In the rows, zero is written as 128.
Known rows, with every step that occurs
u-q-p-g: [133 139 107 175 111 113 146 116 133  69 121 126 122 104 124 157 168 150
 118 134 229 172 122 118  69 122 140 143  95 201]
c-j-s-u: [126 194 104  93 108 158 133 138 131 134 107 145 156 131 152 107 120 114
 140 142 144 131 150 108  87 138 112 101  78 114]
n-p-q-u: [127 121 135  76  93 114 137 119 111 149 136 120 111 142 108  72 135 122
 123 106 184 180  73 113 117 123 141 132 134 140]
u-q-p: [166 146 104 143  99 105 140 102 149  99 118 142 130 109 106 151 148 140
 115 161 183 132 128 106  84 121 137 125 110 173]
p-q: [129 114 129 116  92 134 130 119 114 156 115 125 120 136 116 101 113 128
 125  97 121 160 110 124 130 129 147 146 162 135]
u-q-j-s-p: [147 187  94  97 165  91 142 131 154 148 127 144 148  99 117 127 131 132
 118 141 109 178 125  83  83 133 115  94 122 203]
p-q-j-c: [127 142 134 120 112 130 155 114  87 177 136  95 137 124 129 116 101 129
 126  88 107 252 127 143 130 157 143  95 192 176]
c-j-n-u-q-p: [160 149  83 122  76 131 148  72 108  99 131 117 170 114 122 116  93 131
 124 140 224 205 115 107  67 134 126 120  75 193]
j-s: [140 143 120 121 136 131 117 144 139 153 114 135 130 130 128 122 139 119
 138 135 142 135 123  73  99 120 133 110 108 126]
c-j: [121 153 114 106 134 147 142 115 118 124 131 141 155 128 148 125  90 121
 128 120 171 154 137 134 131 149 118 126 118 116]
s-u-q-j: [127 184 107 104 124 122 149 118 106 110 141 128 139 108 134 120 160 140
 117 135  66 141 165 147  84 139 112  99  86 189]
c-j-s-u-q-p: [156 207  86 104  85 142 143 117 147 111  95 156 156 117 135 125 134 123
 131 169 187 134 149  92  54 130 118  97  68 150]
j-s-p-g: [110 167 112 142 137 113 123 174 176 127  93 129 129 118 130 127 144 130
 143 136 169 165  98 100  86 116 121 127 124 165]
u-q-j-n: [153 142  91 127 171 102 139  95  94 138 181  92 152  92 118 112 137 137
 122 125 114 208 141 108  97 145 125 115 111 215]
g-p: [111 134 143 114 114 132 132 104 137 117 185 165 135 130 125 132  95 142
 120 141 153 135 137 108 116 128 140 120 103 124]
p-q-j: [118 133 127  99 120 129 140 111  91 160 116 118 132 124 119  92  93 138
 115  96  98 189 128 119 131 135 132 115 170 172]
g-p-q-j-n-u: [109 127 134  91  78 132 142  71  80 141 180 128 149 130 112  80  55 152
 113 106 133 231 115  91  90 128 145 104 115 202]
q-j-c: [126 158 135 133 150 123 156 121  95 152 148  96 147 115 141 144 115 129
 130 116 108 233 143 150 129 158 124  72 163 173]
g-p-q-j: [103 138 142  88 108 133 143  89 103 145 171 156 138 127 118 101  62 151
 109 112 125 190 135 101 118 135 143 108 142 164]
j-n-u-q-p-g: [139 121  96 176  78 117 143  98  96  75 135  85 138 110 116 123 150 147
 128 123 222 223  97 109  45 116 140 137  66 238]
j-c: [137 139 137 155 122 128 148 133 121 147 154 102 135 128 139 157 140 117
 142 119 141 205 126 158 125 154 142 105 155 132]
g-p-q-u: [ 87 142 146  97  89 141 124  88 113 135 170 149 110 133 105  98  80 142
 114 102 173 181 106 100 110 112 159 135 113 133]
c-j-q-p: [140 126  96 113 104 147 139 103 134 144  88 125 150 114 145 122  91 134
 123 127 208 166 146 101 100 139 139 137 127 143]
n-p: [149 113 133  96 120 106 145 137 135 130 154 135 136 140 130 109 149 123
 129 145 166 134 104 121 123 139 122 118 125 132]
n-u: [118 124 137 114  80 137 143 115 103 109 113 137 131 144 130 123 116 132
 118 107 140 152 107 126 104 117 128 118  94 155]
n-p-g: [115 105 136 132 133 113 154 155 115  97 157 116 127 135 147 115 170 134
 133 118 214 176  94 132 107 140 126 137 109 162]
n-j-s: [154 172 107  81 154 128 150 118 108 140 112 134 150 131 123 109 121 114
 144 132 161 129 113  59 109 118 142 103 106 135]
s-j: [124 144 125  82 142 127 132 133 135 111 131 110 136 125 106 133 120 131
 140 150 105 127 115 127 110 126 109 127 127 163]
c-j-n: [137 141  94 123 140 139 129 104 110 135 157  99 166 117 137 102  91 118
 142 130 170 184 133 126 120 149 119 131 118 138]
n-j: [143 157 115  88 145 126 159 104  98 119 123 130 150 129 123 115 109 121
 135 124 146 121 118 109 134 125 140 120 123 138]
c-j-n-u-q: [144 142  88 113 108 136 149  83  84 118 163 113 169 120 137 109  98 122
 126 107 191 218 116 120  82 149 128 133  70 181]
g-p-q: [113 121 144 105  83 137 133  96 125 141 171 162 127 137 114 109  83 142
 117 113 151 162 122 106 117 129 157 137 133 131]
c-j-s: [133 167 107 102 140 149 132 127 129 147 120 146 156 129 148 120  98 113
 136 127 184 160 130  84 106 140 121 111 103 113]

Rows
[134 183 100 154  87 130 134 145 144  88  98 129 123 112 130 133 198 140
 136 155 186 143 135  92  29 113 131 113  55 189]
j-s-u-q-p-g
[102 136 130 108  99 137 119 108 100 147 114 109 101 131 105  88 113 128
 122  82 152 179  93 119 120 111 150 144 137 138]
p-q-u
[131 122 101 124 127 134 163 108  97 113  85  97 137 111 134 117 130 143
 136 108 223 169 118  85  90 117 164 144 117 190]
n-j-q-p-g
[135 138 100  81 110 128 135  96  94 151 164  90 151 128 121  56  95 114
 137 114 221 226  87 112 110 144 132 135 118 149]
c-j-n-p-q-u
[100 109 116 115 142 141 117 117 105 168 118  91 103 114 132 105 137 131
 124  78 153 183 120 100 103 116 155 155 109 144]
j-q-u
[151 127 110  99 159  96 140 116 102 145 173  81 159 113 124  78 123 132
 133 152 128 193 120 108 115 144 107  90 133 193]
q-j-n-p
[136 168 109 119  97 127 139 126 124 107 143 136 129 117 130 128 178 131
 126 138  92 113 151 151  83 134 126 128  80 158]
s-u-q
[140 171 108 108 124 106 118 160 193 157  89 145 137 123 113 119 126 119
 139 160 121 125 104  87 101 114 118 109 138 139]
j-s-p
[157 164  94  94 122  98 150 117 104 120 185  97 153 107 126  84 175 133
 130 159  93 168 143 133  72 147 109  96  83 209]
s-u-q-j-n-p
[132 174 118 112 100 142 118 154 141 139 103 132 129 132 132 110 163 121
 143 152 101 107 142  96  77 117 121  98  84 127]
j-s-u
[161 120 109  68 140 102 133 128 131 122 181  72 154 124  98  93 138 124
 156 174 136 162  93 110  95 137 106 124 124 187]
s-j-n-p
[121 114 102 102 140 155 140 114 109 167 123 121 150 120 161 114  97 125
 127  86 168 183 147 114 118 154 140 151 123 128]
c-j-q
[128 149 106  90  78 102 138 114 129 155  97 103 151 120  97  73  70 138
 124 120  85 213  88 129 105 123 118 109 171 219]
s-p-q-j-n-u
[141 119 103  84 152 135 157 105  89 159 119 110 144 121 136 105 119 124
 135  92 146 149 126  89 120 131 163 145 127 150]
n-j-q
[143 116 108  86 113 129 131 122 151 133  91  93 133 112 103 131 122 145
 135 155 143 142 124  94  77 118 130 137 135 189]
s-j-q-p
[167  89 111 106  98 103 130 116 113 162 173  85 141 132 109  61 137 120
 142 132 159 193  88 106 113 141 141 137 148 161]
j-n-p-q
[153 138 116 127  53 118 152  91 122  85 101 151 134 127 111 144 132 143
 106 135 190 157 106 106  65 112 136 114  78 197]
n-u-q-p
[129 167 120 107 104 102 153 133 150 176 106 112 144 119 112 116  86 129
 129 120  88 224 106 159 132 147 126  98 218 185]
s-p-q-j-c
[126 135 113 114 124 122 137  98  74 129 139  84 156 117 124  92  93 140
 124 121 108 210 123 115  98 127 113  89 106 213]
q-j-n-u
[145 108 113 100 104 107 124 108 102 158 173  72 125 129 100  52 136 120
 140 121 181 208  74 103 107 124 143 138 128 163]
j-n-p-q-u
[133 139 106 126 163 115 125 108  95 143 155  75 153 103 121  95 104 136
 132 138  97 192 140 112 120 136 113 100 136 189]
q-j-n
[135 151 132 103 135 128 150 137 127 130 153  87 143 125 116 160 130 122
 152 141 116 195 115 154 108 150 121 108 149 167]
s-j-c
[114 137 124 177  97 127 134 132 138  70  89 114 120 116 126 145 140 152
 128 147 223 152 118 123  88 109 130 129 117 176]
q-p-g
[135  93 114 149 138 106 136 139 108 112 186  71 140 122 134  89 168 130
 149 132 208 205  93 123  95 141 128 141 105 184]
j-n-p-g
[129 167 119 104 167 125 130 133 114 155 118 123 143 117 132 112 114 131
 126 132 109 169 139  74 105 127 114  78 120 166]
q-j-s
[152 164 122 111 140 126 175 108  90 137 148 107 156 129 131 141 121 111
 148 117 159 190 117 136 132 150 152  99 148 141]
n-j-c
[137 160 115  96 119 122 155 108  86 128 123 143 144 123 130 124 127 135
 108 101 134 208 118  77  61 126 126  89  67 213]
n-u-q-j-s
[150  99 134  84  89 110 147 130 123 155 141 132 129 147 120  83 137 124
 127 119 162 161  89 115 125 140 139 133 156 139]
n-p-q
[114 111 111 115 124 134 136 136 135 105  93  77 125 108 119 138 140 154
 139 133 183 174 119 104  65 119 133 153 120 213]
s-j-q-p-g
[146 160 116 134 160 109 165 108  94 144 177 108 147 103 137 158 143 130
 120 107 123 242 143 140 105 165 135  91 136 199]
u-q-j-c
[147 179 104 113 110 130 129 142 137 133 126 139 130 121 130 119 186 122
 135 145 106 124 143  93  57 126 129 109  63 151]
j-s-u-q
[165 102 110 114 127  98 129 124 127 141 178  87 148 126 118  83 147 120
 145 158 164 169 100 110 111 140 125 123 121 155]
j-n-p
[126 123 101 126 145 127 147 126  99 110 180  89 165 121 153  91 124 123
 146 123 245 223 107 130 102 160 118 140 100 166]
c-j-n-p-g
[116  92 111 167 108 135 133 130 127 123  87  94 115 110 141 131 150 153
 128 109 215 182 129 102  79 119 155 158 121 186]
j-q-p-g
[142 131 106  96 148 119 120 121 127 121 163  67 147 114  95 112 121 129
 153 159 107 157 112 119  98 128 111 132 124 183]
s-j-n
[139 125  97 133 174  92 157 116  82 110 205  81 149  98 135 102 169 142
 126 115 184 248 115 112  80 153 123 123  95 243]
u-q-j-n-p-g
[110 146 149 107 101 133 158  91 100 161 190 137 143 128 126 122  69 143
 119 104 133 245 133 122 117 154 153  93 161 167]
g-p-q-j-c
[134 190  96  88 132 127 132 143 177 151  94 154 163 123 134 119  86 113
 138 148 166 151 116  99 107 136 109 108 129 126]
c-j-s-p
[123 122 113 127 168 102 147 130  85 117 182  67 152 109 138  84 139 141
 136 129 170 228 114 117 101 147 111 107 119 217]
q-j-n-p-g
